(in the rows, 128 means zero)
Known rows, with every step that occurs:
pime > gumaf: [103 124 149 125 130 119 138 173 128 123 148 115 118  87 130 123 146 115
  95 105 127 127  99 101 137 117 151 129 127 113]
sivet > pime: [107 140 111 134 126  96 149 135 132  89 149 118 120 144 133 136 150 159
 105 125 148 143 114 133 133 110  95  76 133 100]
gumaf > sivet > pime: [117 148 104 104 136  93 133 119 121  96 110 110 109  95 139 130 191 150
 122 120 141 122 157 156 130 124  66  97 138 100]
gumaf > sivet > pime > gitefa > zafov: [136 129 105  90 123  62 158  81 124  97 123 143 103  92 121 146 113 130
 141 129 129 131 118 165 140 111 113 127 130 138]
fomes > busi > pime > zafov > gitefa: [126 119 122 162 151  88  89  97 127 143 152 164 155 155 130 110 101 108
 201 162 136 131 131 136  96 144 158 168 144 114]
pime > busi > fomes > dosaz: [137 149 147 141 131 181 124 131 129 139 129 105 127 135 153 119 118 175
 113 113 112 123 152 142 122 114  86 177 137  87]
busi > fomes: [123 121 139 145 102 167 127 155 128 129 159 104 114 184 141 142 151 134
 131 132 124 106 142 121 135 111 142 127 145  74]
dosaz > fomes > busi > pime: [ 85 132 128 138 114 151  52 156 133 115 192 107 144 145 149 122 218 107
 164 124 140 123 186 121 102 128  95 153 139 113]
kunu > gitefa > pime > busi > fomes > dosaz: [182 146 162 144 101 190 137 108 126 155  86 127 132 147 141 155 110 149
 122 103 116 129 109 147 127 130 131 114 135 108]
gitefa > zafov > pime > gumaf: [143 113 148 104 136  74 157 152 129 155 100 152 137 102 127 139 115 100
  81 111 102 135  64 103 102 137 182 149 123 167]
kunu > gitefa > pime > busi: [141 139 139 139 109 180 129 134 114 129 126 132 123 123 123 146 109 128
 143  99 132 147  90 137 139 142 107  85 129 128]
gumaf > sivet > pime > zafov: [118 130  93  90 159  96 134 110 112 109 137 130 120  73 149 109 136 128
 129 121 129 126 138 149 104 137  93 147 147 126]
dosaz > fomes: [ 95 132 128 142  94 169 102 185 118 108 216  81 116 127 140 125 167 122
 131 107 138 111 185 113 150 134 107 119 143 117]
gumaf > sivet > pime > zafov > gitefa: [136 139  93 119 151  71 135  82 100 119 100 139 127 104 124 119 101 142
 148 146 147 109 155 158 119 151 111 115 142 119]
kunu > gitefa > zafov > pime > sivet > gumaf: [161  90 143  94 147 144 132 114 156 208 121 126 138 179 125 158 105 114
 122 127 103 125  87 114 159 158 146 118 120 151]
gumaf > sivet > pime > zafov > gitefa > kunu: [131 151  87 121 144 115 133  78 122 112  55 150 138  88 117 105  96 155
 123 155 127 120 165 140 123 133 127 102 127 167]
dosaz > fomes > busi: [ 84 133 139 157 107 166  75 170 138 106 222  93 126 121 146 123 199 119
 168 113 130 111 185 122 137 140 107 140 148 101]
fomes > busi > pime: [ 99 129 133 149 137 108  88 133 148 118 167 130 134 148 145 124 190 120
 174 139 134 143 133 135 104 114 109 153 142  97]
zafov > gitefa > pime > gumaf: [147 142 151 152 110  88 173 139 123 134  72 143 123 115  96 145 137 127
 124 115 152 113  73 128 138 145 193  61 114 140]
kunu > gitefa > pime: [155 124 146 157  89 133 147 140 127 129 142 127 112 140 124 159 128 111
 150 108 131 137  90 131 157 139 165  52 139 117]
fomes > busi > pime > sivet: [ 97 121 141 119 165 134  78 117 160 144 132 121 148 165 131 102 210 129
 188 139 138 146 145 135 104 137  93 148 122 124]
dosaz > fomes > busi > pime > gitefa > zafov: [106 112 131 123 100 117  82 119 133 116 201 138 141 144 131 135 139  85
 183 135 128 127 154 128 110 113 140 183 133 146]
pime > busi: [ 96 142 127 133 141 171 115 155 115 114 168 115 120 116 135 115 119 155
 133 109 132 141 129 129 134 128  64 148 132 109]
sivet > pime > gumaf: [ 97 137 131 109 139  87 157 147 129 106 108 124 134  98 125 136 161 136
  64 111 141 141  85 106 115 103 119  84 115 116]
kunu > gitefa > zafov > pime: [166 106 142 133 100  99 135 123 124 157 133 146 130 152 132 160  74  94
 122 126  98 144 100 117 138 147 177 112 143 137]
sivet > pime > gitefa: [118 121 112 136 115  77 172 115 121  68 155 126 118 133 115 140  96 132
  99 141 152 143 117 134 138  97 111  91 114 103]
gitefa > pime > gumaf > sivet: [143 141 141 101 133 110 154 149 122 122  66 129 106  36 125 127 205 111
 123  89 127 108 102 144 122 143 144 117 125 152]
pime > sivet: [102 124 138 122 144 153 124 142 142 137 159 100 119 149 125 106 160 142
 157 121 136 137 151 131 155 142 105 111 126 126]
fomes > busi > pime > zafov > gitefa > kunu: [119 129 114 163 146 130  86  90 146 133 109 174 163 139 126  97  89 121
 176 172 119 140 143 120  96 127 172 157 131 160]
busi > fomes > dosaz: [149 133 153 158 107 135 143 135 143 137 146  99 111 144 157 130 134 154
 118 124 113 113 148 137 144 112 147 146 150  75]

Rows:
[130 132 113 165 123 150 130 119 129 128 140 150 133 122 119 100  43 138
 141 155 117 133 146 112 147 132 181 122 135 159] => pime > zafov > gitefa > kunu
[133 131 103 151 128 132 108 105 120 136 111 160 151 143 120  99  66 123
 138 165 129 140 148 107 111 119 173 131 127 175] => busi > pime > zafov > gitefa > kunu
[152 122 137 115 125 142 114 116 110 164 117 149 144 139 129 147  52 115
 116 116 102 151  95 120 117 149 116 137 132 146] => kunu > gitefa > zafov > pime > busi
[104 112 132 112 165 173 131 156 160 158 174  90 114 151 132 122 172 153
 146 122 134 114 122 125 175 136  97 129 120 114] => pime > sivet > gumaf
[123 151 124 184 104 148 132 126 138 113 113 128 122 146 107 122  94 157
 139 153 127 124 157 116 173 118 159  78 126 139] => zafov > gitefa > kunu
[127 120 119 163 129 108 136 124 112 134 178 140 125 141 126 113  51 126
 167 143 133 118 133 128 145 152 164 135 149 112] => pime > zafov > gitefa
[134 121 111 147 133  91 111 113 107 146 152 149 143 159 127 112  73 111
 163 155 147 131 132 126 107 139 159 147 140 126] => busi > pime > zafov > gitefa
[112 135 141  97 142 116 124 157 119 128 112 109 107  44 134 115 186 108
 113 101 122 102 140 127 135 127 118 157 133 116] => pime > gumaf > sivet
[124 123 117 155  96 150 153 134 139  82 156 131 111 111 110 115  75 120
 107 142 120 144 147 109 166  90 152 124 109 145] => pime > gitefa > kunu
[143 101 132  86 173 135 143 131 158 186 125 126 130 160 129 140 138 140
 123 124 111 125  84 127 144 163 128 151 115 170] => gitefa > zafov > pime > sivet > gumaf
[111 135 134 128 126 210 104 146 114 131 134 109 127 170 138 131 130 157
 121 123 128 119 146 124 116 112  81 151 131  85] => pime > busi > fomes
[150 129 132 139 148 144 159 120 154 165  98 121 117 183  98 147 156 166
 172 131 160 102  98 151 176 168 141  67 109 145] => zafov > gitefa > pime > sivet > gumaf
[123 122 110 139 100 135 129 121 130  91 127 141 130 132 114 114  92 106
 106 154 132 154 148 107 127  76 144 134 102 157] => busi > pime > gitefa > kunu
[170 142 142 133 139 149 133 125 118 147  80 116 147 142 149 123 106 155
  65 122 110 125 142 133  83 136  91 184 120 108] => zafov > pime > busi > fomes > dosaz
[124 144  97 152 135 117 147  92 129 105  93 158 149 132 113 111  56 158
 105 160 133 141 125 117 123 122 152  73 121 165] => sivet > pime > zafov > gitefa > kunu
[150 118 131 129 124  87 147 137 128 139 141 143 124 143 137 140 105 120
 123 125 106 141  98 129 119 148 153 140 138 158] => gitefa > zafov > pime
[135 115 150 136  95 132 123 128 134 154 187 132 111 148 136 157  84 113
 168 117 100 138  98 123 170 128 176 101 160 113] => kunu > gitefa > zafov
[158 154 144 125 121  88 156 124 114 135  32 138 113  73 101 138 175 119
 142 109 148  90 118 154 137 155 167  90 123 145] => zafov > gitefa > pime > gumaf > sivet
[152  99 121 149 111  78 163 131 106  96 144 133 122 135 112 132  69  93
  85 142 132 133 132 120 130 125 144 151 111 117] => zafov > pime > gitefa
[155 154 137 154 110 183 135 116 104 136  58 139 133 199 103 151 115 168
 153 133 150 102 116 151 113 141 126  86 121 114] => zafov > gitefa > pime > busi > fomes
[116 134 133  84 144  98 104 147 112 135  83 121 127  65 133 115 208  97
 108 113 135 116 148 125  96 112 114 166 125 121] => busi > pime > gumaf > sivet
[167 113 151  78 126  82 125 118 114 179  60 147 132  71 125 148 120  70
  92 107  90 116  99 118 118 147 174 149 134 151] => kunu > gitefa > zafov > pime > gumaf > sivet
[130 108 132 138 104 101 160 123 128 112 195 144 100 133 122 141  60 115
 160 130 118 140  96 135 162 112 164 150 136 134] => pime > gitefa > zafov
[135 118 134 112 156 170 157 145 164 154 130 109 110 147 123 136 192 155
 155 110 141 121  82 143 162 155 123  88 112 152] => gitefa > pime > sivet > gumaf
[157 111 110 151 106 124 162 128 125  87 105 142 130 120 108 116  68 108
  64 152 114 146 147 100 131 108 161 134  96 166] => zafov > pime > gitefa > kunu
[ 99 127 114 144  94 178  74 129 141  85 161 124 152 123 122 112 156  94
 127 149 131 134 201 103 116  92 127 158 109 156] => dosaz > fomes > busi > pime > gitefa > kunu
[153 123 133 104 132 167 118 128 111 155  86 144 144 178 138 144  95 144
 103 125 103 126 107 125  80 136 112 176 129 140] => gitefa > zafov > pime > busi > fomes
[156 105 162 109 115  91 144 135 124 175  94 152 143 114 122 157  84  75
  72 111  96 138  65  91 122 137 201 126 128 148] => kunu > gitefa > zafov > pime > gumaf
[137 102 126 106 173 149 140 144 150 164 118 102 131 161 127 124 164 138
  98 131 131 116 121 117 141 155 103 140 105 136] => zafov > pime > sivet > gumaf
[ 98 110 133 107 185 158  82 125 177 163 150 112 142 172 138 121 222 139
 175 140 137 127 124 131 128 128  85 161 118 113] => fomes > busi > pime > sivet > gumaf
[108 125 101 119 148  97 150 128 120 106 170 138 130 120 144 116 100 138
 111 128 132 150 101 124 108 127 118 117 140 124] => sivet > pime > zafov
[ 99 162  99  87 160 133 112 115 106  98  81 115 122  77 133 116 169 171
 116 111 144 133 152 156 112 125   4 127 125 118] => gumaf > sivet > pime > busi
[124 111 115 136 108  93 136 128 112  96 166 130 120 152 118 130  97  98
 129 144 149 141 137 126 123  92 129 148 116 113] => busi > pime > gitefa
[ 80 129 147 118 123 140  61 170 134 130 153 112 159  99 137 118 228  87
 119 112 137 118 153  97  85 118 125 166 124 128] => dosaz > fomes > busi > pime > gumaf
[126 141  93 110 118 116 152  89 128  66  77 132 115  72 111 120 127 142
  90 145 130 136 167 139 141  89  97 103 105 146] => gumaf > sivet > pime > gitefa > kunu
[141 169 121  93 151 146 123  91 123 123  52 104 131  99 152 126 167 192
  93 116 127 114 173 170  97 115  29 158 132  90] => gumaf > sivet > pime > busi > fomes > dosaz
